Every row comes from one small tree of marks. The marks that hang from a mark follow it in brackets, in alphabetical order. Every link used is in the known rows. Which tree was each row made from?
Known rows
Y(S T): [ 0.285  0.194  0.241 -0.544 -0.455  0.683 -1.763  2.706 -0.141  2.651
 -0.457  0.251  0.116  0.658 -0.252  1.005 -0.278 -0.025 -0.780 -0.590
  0.476 -0.694 -0.444  0.303]
W(H(E(S)) V): [-0.280  0.066 -0.672  0.011  0.035  0.645  0.450 -2.298 -0.461  0.863
  0.302 -0.082 -0.557  0.513  0.476  0.126 -0.266  0.171  0.210  0.540
 -0.450  0.312 -0.151 -0.473]
M(P V(W(H))): [-0.769  0.885 -0.854  0.444  0.274 -0.394  2.664 -1.900  1.719 -0.737
 -1.344  0.085  0.410  0.619 -0.352  0.344  0.249 -0.101 -0.374  1.140
  0.561  1.533  0.454  0.643]
E(S W): [ 1.206 -0.177  0.115  0.156  0.050  1.354  0.248 -0.779 -0.051 -0.201
 -0.493  0.388 -1.908 -1.290  0.736 -0.513  0.206 -0.103  0.664 -0.150
  0.345 -0.462  0.849 -1.265]
E(S): [ 0.669  0.289  0.140 -0.076 -0.201  0.734 -0.075 -1.109 -0.691  0.093
  0.053  0.421 -1.737 -0.917  0.425 -0.662  0.099 -0.156  0.081 -0.312
  0.292 -0.351  0.769 -0.075]
M(P V): [-0.335  0.782 -0.182 -0.091  0.544  0.406  1.364 -2.708  1.480 -1.415
 -0.752  0.252 -1.135 -0.509  0.472 -0.308  0.638 -0.437 -0.852  0.194
  0.475  1.466  0.796  1.006]
T(G(F)): [ 0.179 -0.121  1.503 -0.559  0.207 -0.695 -1.235 -0.977 -2.015  2.505
  1.161  0.081 -1.085 -0.258 -0.082  0.068  1.143 -0.412 -0.850  0.177
  0.205 -0.803  1.097  0.521]
Y(S(E) T(G)): [ 0.044  0.200  0.864 -0.841  0.163 -1.013 -1.449  2.398 -1.448  2.587
  1.226 -0.644 -0.776  0.323 -0.173  0.919  0.168  0.064 -0.557 -0.303
  0.062 -0.950 -0.167  0.539]
H(W(E(S) V)): [ 0.167  0.314 -0.113  0.685  0.671  0.426 -0.385  0.596 -2.017 -1.745
  0.723 -0.150 -0.468  0.432  1.170 -0.106 -0.294  0.062  0.004  0.805
 -0.173  0.144  0.096 -1.251]
M(P): [-0.028  1.043  0.297 -0.741  0.478  0.742  0.119 -2.725  0.591 -1.531
 -0.023  0.411 -0.584 -0.091  0.221 -0.590  1.055 -0.513 -0.824  0.328
  0.530  0.673  1.010  0.224]
V(W(E H)): [-0.464  0.375  0.252  0.421  0.115 -1.073  1.091  0.329 -0.662  0.668
 -0.349  0.061  1.093  0.830 -0.278 -0.130 -0.145  0.041  0.313  1.188
  0.002 -0.524  0.403 -0.493]
H(E W): [ 0.497 -0.050 -0.903 -0.994  0.584 -0.383 -1.540  0.264  2.139 -1.038
 -0.238  0.403 -0.481 -0.546  0.419 -0.058  1.544  0.229  0.257  0.306
 -1.002 -0.456 -0.609  0.364]
E(W(H V)): [ 0.088 -0.169 -0.152  0.225  0.129  0.900  0.616 -2.055 -0.839  0.793
 -0.014 -0.081  0.049  0.769  0.759  0.277  0.122 -0.258  0.179  0.807
 -0.005  0.233  0.246 -1.198]
P(M(V(W(E(S) H)))): [-0.327 -0.326  0.048  0.813  0.306 -1.003  2.939 -1.303  0.319 -0.335
 -1.491  0.472  0.154 -0.519  0.073 -0.980 -1.097 -0.190  1.447  0.506
  0.326 -1.003 -0.033 -0.489]
F(G(T)): [ 0.121  0.236  0.406 -1.068 -0.669 -0.410 -0.531 -0.995 -1.669  0.010
  1.463  0.238 -0.455  0.168 -0.675 -0.355  1.870 -0.568 -0.165  0.102
  0.033 -0.686  1.304 -0.374]
W(E H V): [-0.831  0.277  0.718  0.366  0.448 -0.127  0.514 -1.628 -2.521  0.617
  0.927 -0.330  0.698  1.271  0.801  0.013 -0.664 -0.273 -0.514  0.978
 -0.232  0.252  0.397 -0.825]
G(F T): [ 0.516 -1.080  0.977 -0.982 -0.220  0.392 -2.595 -1.634 -1.078  3.718
  0.641  0.416 -0.202  0.160 -0.378 -0.039  1.728 -0.760 -0.376  0.257
  0.329 -0.718  1.412  0.932]
F(G): [-0.015  0.776  0.458 -0.673 -0.316 -0.545  0.201 -0.678 -1.181 -1.129
  0.913  0.263 -0.935 -0.151 -0.258 -0.384  1.322 -0.058 -0.259  0.047
  0.045 -0.410  0.828 -0.566]
P(M(V(W(E H)))): [-0.628 -0.384  0.088  0.516  0.381 -1.406  2.609 -1.499  0.681 -0.055
 -1.537  0.527  0.772 -0.118  0.017 -1.005 -0.654 -0.330  1.267  0.597
  0.146 -1.043 -0.233 -0.069]
M(P V(W)): [-0.498  0.852 -0.979  0.529  0.304  0.081  2.296 -1.426  1.875 -1.151
 -1.625  0.314 -0.536  0.181 -0.177 -0.271  0.659 -0.202  0.017  0.720
  0.741  1.299  0.552  0.912]
H(E(S) W(V)): [ 0.386 -0.009 -1.434 -0.018  0.512  0.765 -0.734 -0.083  0.465 -1.339
  0.038  0.147 -1.184  0.008  0.828  0.012  0.621  0.360  0.585  0.454
 -0.683  0.119 -0.655 -0.439]
W(H): [-0.053  0.291  0.380 -0.690 -0.104 -0.409 -0.078 -1.897 -0.343  1.076
  0.374  0.148  0.319  0.118  0.118  0.138  0.328 -0.272 -0.598  0.382
 -0.181 -0.174  0.430  0.161]
Y(H(W) S): [ 0.207  0.272  0.172  0.307 -0.827 -0.413 -1.714  2.181 -0.300 -1.882
  1.051 -0.355  1.430 -0.161 -0.304  0.646 -1.178  0.320 -0.738 -1.657
  0.111  0.365 -1.209  1.075]
Y(H): [ 0.015 -0.051  0.579 -0.034 -0.896  0.089 -0.586 -0.743 -0.124 -1.313
  0.701  0.005  0.643 -0.873 -0.431 -0.978 -0.299 -0.222 -0.408 -1.617
  0.062  0.481  0.080  1.271]

Which tree is each row?
[ 0.663 -0.455 -0.864  0.238  0.308  1.670  0.274 -1.243  0.630 -0.121
 -0.649  0.255 -2.012 -0.648  0.843 -0.569  0.387  0.194  1.177  0.094
 -0.269 -0.158  0.028 -1.034] : H(E(S W(V)))
[-0.166  0.306 -0.046  0.346  0.771 -0.044 -0.699  0.468 -1.629 -1.506
  0.619 -0.090  0.178  0.875  1.070 -0.099  0.319 -0.118 -0.161  0.903
 -0.388  0.076 -0.074 -0.657] : H(W(E V))
[-0.722  0.885 -0.210  1.077  0.596 -0.323  3.079 -1.069  0.659 -1.479
 -1.026 -0.161  0.034  0.154 -0.046  0.195 -0.760  0.078 -0.291  1.251
  0.645  1.379  0.880 -0.388] : M(P V(W(E(S) H)))
[-0.486  0.349  0.673  0.779  0.291  0.381  0.927 -1.488 -2.953  0.242
  0.988 -0.406 -0.050  0.787  0.873 -0.001 -1.302 -0.059 -0.302  0.861
  0.010  0.271  0.633 -1.394] : W(E(S) H V)
[ 0.233 -0.006 -0.168 -0.683  0.079 -0.058  0.035 -1.672  0.870  0.762
  0.084  0.181 -0.628 -0.671  0.149  0.052  0.121  0.215  0.049  0.181
 -0.547 -0.296  0.161 -0.174] : W(H(E(S)))
[-0.310 -0.517 -0.519 -0.430 -0.314 -0.101 -1.635  3.228  0.183 -1.034
  0.984 -0.529  1.403  0.393 -0.772  0.540  0.254  0.085 -0.657 -0.767
 -0.822  0.551 -1.103  0.404] : Y(H(E W(V)) T(G))
[-0.804  0.650 -1.268  0.161  0.472 -0.457  2.489 -1.820  3.026 -0.673
 -1.619  0.122  0.203  0.307 -0.423  0.283  0.548  0.140 -0.033  1.108
  0.100  1.357  0.074  0.797] : M(P V(W(H(E))))
[-0.157 -0.368 -0.617  0.355  0.020 -0.674  2.197 -1.692  1.452 -0.006
 -1.993  0.914 -0.375 -0.476 -0.067 -1.427  0.234 -0.436  1.635 -0.004
  0.378 -1.093 -0.398  0.741] : P(M(V(W)))
[-0.253  0.106 -0.963 -0.197 -0.145 -0.799  0.718 -0.388  1.541  1.163
 -0.930  0.314  0.609  0.544 -0.619  0.013  0.724  0.251  0.808  0.899
 -0.401 -0.449 -0.262  0.275] : V(W(H(E)))
[ 0.036  0.181 -1.007  0.108 -0.241 -0.391  1.027 -0.217  1.215  0.916
 -0.850  0.293 -0.050  0.125 -0.523  0.030  0.207  0.422  0.951  0.745
 -0.216 -0.426 -0.074 -0.185] : V(W(H(E(S))))
[-0.424 -0.330 -0.545  0.254 -0.045 -1.068  2.493 -2.244  1.275  0.414
 -1.736  0.677  0.472 -0.130 -0.197 -0.835 -0.185 -0.393  1.353  0.400
  0.236 -0.946 -0.435  0.427] : P(M(V(W(H))))
[ 0.470 -0.115 -0.232  0.615 -0.023  1.442  1.046 -1.897 -1.401  0.445
  0.044 -0.111 -0.732  0.219  0.843  0.342 -0.593 -0.043  0.376  0.651
  0.265  0.245  0.466 -1.818] : E(S W(H V))
[ 0.749 -0.178 -0.339  0.745  0.032  1.991  0.615 -1.374 -1.231 -0.115
 -0.313  0.174 -1.789 -0.258  1.031 -0.462 -0.145 -0.137  0.790  0.143
  0.425  0.074  0.555 -1.433] : E(S W(V))
[-0.167 -0.231 -0.195  0.090 -0.501 -0.031 -2.143  3.844 -0.603 -0.689
  1.275 -1.043  1.623  1.158 -0.318  1.200 -1.049  0.568 -0.454 -1.064
 -0.049  0.861 -1.671  0.773] : Y(H(W(V)) S(E) T)
[-0.174  0.301  0.512  0.915  0.370  0.945  0.478 -0.857 -2.827 -0.388
  0.593 -0.080 -1.235  0.276  1.109 -0.818 -0.756 -0.149  0.142  0.295
  0.202  0.087  0.697 -0.970] : W(E(S) V)
[ 0.292 -0.436 -0.805 -0.110  0.454  1.159 -0.143 -1.448  1.113  0.235
 -0.679  0.276 -1.230 -0.149  0.784 -0.543  1.033  0.004  0.953  0.212
 -0.506 -0.212 -0.183 -0.552] : H(E(W(V)))
[-0.113 -0.091  0.548 -0.249  0.330 -0.373 -0.549  1.872 -2.016  2.760
  1.150 -1.091 -0.034  1.308  0.148  1.729 -0.436  0.145 -0.364  0.480
  0.051 -0.462 -0.424 -0.879] : Y(S(E(W(H V))) T(G))
[ 0.479 -1.090 -0.135 -0.699 -0.561  1.126 -1.354  2.432  2.700 -0.179
 -0.844  0.108  0.943 -0.948 -0.822 -0.216  0.236  0.153  0.077 -1.377
 -0.410  0.201 -0.452  0.170] : Y(H(E(W)) T)
[-0.988  0.861 -0.183  0.749  0.703 -0.768  2.780 -1.143  1.004 -1.194
 -1.098 -0.125  0.720  0.582 -0.120  0.162 -0.205 -0.067 -0.451  1.365
  0.475  1.357  0.715  0.048] : M(P V(W(E H)))
[ 0.058 -0.002 -1.332 -0.398  0.578  0.239 -1.101 -0.260  0.947 -0.996
 -0.008  0.182 -0.416  0.486  0.726  0.022  1.257  0.191  0.393  0.601
 -0.926  0.080 -0.857  0.109] : H(E W(V))
[-0.111  0.100  0.851  0.115 -0.672 -0.863 -1.021  0.298 -0.675 -0.838
  1.605 -0.820  0.228 -0.613 -0.151 -0.210 -1.132  0.382 -0.145 -1.902
  0.120  0.332 -0.689  1.708] : Y(H S(E))
[ 0.419 -0.738  0.007 -0.174 -0.419  0.469 -0.536 -0.210  2.034 -1.556
 -0.168  0.034  0.207 -1.500 -0.329 -0.936  0.125  0.130  0.466 -1.485
 -0.479  0.269 -0.283  0.573] : Y(H(E(W)))
[-0.074 -0.476  1.712 -0.167 -1.031 -0.220 -2.438  3.724 -1.735  2.761
  1.340 -0.523  1.386  0.319 -1.396  1.369 -1.113  0.048 -1.697 -1.695
  0.688 -0.198 -0.332  1.077] : Y(H S T(G(F)))
[ 0.114 -0.711  0.686 -0.513 -0.415 -0.740 -3.368  5.256  0.322  1.350
  1.109 -0.575  1.712  0.130 -1.353  1.925 -0.424  0.569 -1.385 -1.249
 -0.245 -0.210 -1.315  0.938] : Y(H(E W) S T(G(F)))
[ 0.408 -1.475  1.021 -0.690 -0.303  0.337 -2.067  2.706  1.041  1.666
  0.229 -0.247  0.686 -0.843 -1.271  0.502  0.538  0.080 -0.554 -1.061
 -0.221 -0.160  0.069  0.203] : Y(H(E(W)) T(G(F)))
[ 0.043 -0.075  0.729  0.144 -0.522 -0.169 -2.360  5.533 -0.292 -0.933
  0.611 -0.490  2.456  0.383 -0.673  1.142 -1.573  0.365 -1.212 -1.362
  0.060  0.145 -1.144  0.222] : Y(H(W(E)) S T)
[ 0.207 -0.236  0.193 -0.463 -0.478 -0.648 -2.516  4.318  0.450 -0.775
  1.017 -0.839  1.587  0.204 -0.629  1.139 -0.732  0.600 -0.611 -1.316
 -0.104  0.391 -1.380  0.972] : Y(H(W) S(E) T)
[ 0.193 -0.202  1.017 -0.014 -0.240 -0.506 -1.344  4.409 -1.422 -1.788
  1.421 -0.624  1.286 -0.633 -0.709  0.366 -0.909  0.000 -1.131 -0.895
 -0.226  0.078  0.005 -0.505] : Y(H(W(E(S))) T(G))
[ 0.136  0.351  0.033  0.888  0.016 -0.129  1.047  1.021 -0.947 -0.130
 -0.639  0.294 -0.620 -0.064 -0.026 -0.888 -0.277  0.116  0.892  0.539
  0.377 -0.672  0.696 -0.695] : V(W(E(S)))
[-0.086 -0.041  0.220  0.088 -0.892 -0.114 -1.177  0.911  0.850 -0.562
  0.581 -0.182  0.525 -0.756 -0.559 -0.141 -1.146  0.424 -0.269 -2.166
 -0.162  0.116 -1.138  1.670] : Y(H(E) S)
[ 0.903 -0.165  0.224  0.028  0.026  0.815  0.569 -1.314 -0.169  0.400
 -0.207  0.092 -0.841 -0.805  0.513  0.201 -0.230 -0.017  0.241  0.332
  0.163 -0.264  0.776 -1.572] : E(S W(H))
[-0.434 -0.595 -0.959 -0.013  0.207 -1.183  2.313 -2.094  2.604  0.363
 -2.030  0.731  0.269 -0.394 -0.267 -0.960  0.127 -0.114  1.667  0.355
 -0.251 -1.018 -0.826  0.544] : P(M(V(W(H(E)))))
